Each row comes from the steps of one path. Every step used is in the known rows, and no mark comes twice. Write the path behind each row, first mark first.
(in the rows, 128 means zero)
Known rows:
gitaf, luni: [122 120 141 112 123 127 126 110 127 136 102  99 148 140 150  94 146 127
 142 137]
dugen, fenu, panara: [130 134 144 130 156  99  83 126 119 194 117 133 133 134 140 123  96 122
 145 166]
dugen, fenu: [127 133 132 121 148 118 117 116 105 168 129 114 136 128 131 133 106 111
 139 147]
lavo, pata: [116 132 121 121 114 142 114 153 136 115 130 129 138 111 126 150 134 114
 162 140]
dugen, fenu, nedo, gitaf: [116 157 124 128 127 128 115 110  94 198 131 129 140 128  98 134  97 124
 114 138]
panara, fenu: [128 146 130 140 132 101 122 151 122 149 122 132 138 151 133 127 136 123
 150 165]
nedo, zavim: [124 140 109 142 112 149 154 125 138 139 148 100 112 136 148 133 133 104
 104 123]
luni, gitaf, pata: [117 137 101 109 151 105  92  97  90 107 105 143 152 126 133 133 179 131
 146 143]
panara, fenu, totif: [142 138 117 138 125  95  93 172 112 174  92 132 133 168 112 116 120 138
 167 171]
gitaf, luni, zavim, panara, fenu: [ 99 143 131 175 141  92  99 138 124 141  39 118 105 167 163 112 179 121
 174 184]
nedo, gitaf, luni, zavim, dugen, fenu, totif: [110 151 115 162 139 102  81 113  85 175  66  91 119 165 116 102 135 145
 138 146]
luni, gitaf: [122 139 113 127 136 115 105 124 100 115 130 138 126 123 109 135 158 142
 127 123]
panara, zavim, luni, gitaf, pata: [100 160 121 132 122  65 118 132 120  87  86 152 115 157 139 126 168 136
 171 175]
luni, zavim, dugen, fenu, totif: [123 132 104 159 160  98  66 148  93 149  54 128 119 157  99 132 100 139
 159 155]
dugen, fenu, panara, zavim, luni, gitaf, pata: [102 166 136 135 151  36  73 131 110 151  73 156 120 164 151 121 135 129
 189 215]
zavim, luni: [129 138 140 137 112 108 159 132 148  98 124 125 105 144 123 123 110 145
 139 136]
panara, zavim: [111 139 135 144 116 106 125 159 139 137 113 142 115 146 140 124 134 117
 144 152]
panara, fenu, nedo, gitaf: [117 166 123 148 112 111 120 144 110 179 124 147 141 150  99 129 130 138
 127 157]
luni, zavim, panara, fenu: [105 152 118 191 146  93 102 155 127 134  64 147  84 155 141 146 159 124
 160 175]
zavim, panara, fenu, nedo, gitaf, pata: [ 92 164 117 161 131  94 103 127 129 156  71 162 147 163 122 135 146 140
 156 190]

Which path is each row?
[110 150 147 152 100  87 155 164 158 107 109 139  90 161 135 120 117 133
 152 161] => panara, zavim, luni
[106 165 119 151 113 112  98 119  84 189  69 122 127 156 132 106 176 121
 143 162] => panara, fenu, nedo, gitaf, luni, zavim
[123 150 125 135 120  96 137 129 120  85 125 135 101 137 103 130 141 159
 135 132] => zavim, luni, gitaf
[117 150 105 143 110 128 127 157 126 174 108 128 143 161 126 128 115 106
 138 169] => panara, fenu, nedo, zavim
[118 162 117 151  95 110 158 161 146 143 104 124 118 176 120 122  99 123
 145 178] => panara, fenu, nedo, zavim, luni
[ 98 132 109 163 111 146 134 145 163 135  85 133 111 147 117 136 102 125
 123 146] => fenu, nedo, zavim, panara
[ 97 138 114 154 132 137 122 135 139 174  86 118 119 148 121 139  80 108
 135 166] => dugen, fenu, nedo, zavim, panara
[ 95 173 112 199 125 103  99 148 116 165  65 161  88 154 108 148 152 137
 136 167] => luni, zavim, panara, fenu, nedo, gitaf
[102 132 129 143 163 104  91 108 102 132  59  99 142 152 145 109 136 124
 158 159] => gitaf, luni, zavim, dugen, fenu
[106 127 128 127 156 110  91 142 123 136  79 147 177 149  84 128  64 146
 154 163] => zavim, dugen, fenu, nedo
[ 93 137 127 164 133  97  79 146 119 155   4 139 125 169 135 107 154 127
 185 193] => gitaf, luni, zavim, panara, fenu, nedo
[110 144 135 170 139  91 121 162 151 130  94 142 117 162 131 134 133 139
 159 179] => zavim, panara, fenu
[107 170  91 133 116  87 121 131 108 123  80 138 142 174 125 129 150 126
 166 195] => panara, fenu, nedo, zavim, luni, gitaf, pata
[116 134 144 148 170  85  79 142 140 147 102 143 152 152 121 121  80 151
 150 173] => zavim, dugen, fenu, panara
[107 168 147 152 137  45  90 158 121 158  99 151  93 161 128 120 116 141
 168 196] => dugen, fenu, panara, zavim, luni, gitaf
[ 91 165 121 170 127  97  92 134 106 145  54 133 146 173 114 105 159 150
 146 168] => panara, fenu, nedo, gitaf, luni, zavim, dugen
[105 155 122 134 128 129  94  84  68 210  76 101 126 133 128 113 142 107
 130 144] => dugen, fenu, nedo, gitaf, luni, zavim
[ 92 159  98 151 161 106  76  91  82 148  60 149 152 142 113 145 129 128
 141 161] => luni, zavim, dugen, fenu, nedo, gitaf, pata
[ 93 154 129 182 121 125 124  98 125 137  81 105  76 140 153 118 187 134
 115 129] => nedo, gitaf, luni, zavim, panara
[ 86 154 128 164 134 119  93  96  97 191  46 112 106 143 127 119 139 123
 137 156] => dugen, fenu, nedo, gitaf, luni, zavim, panara
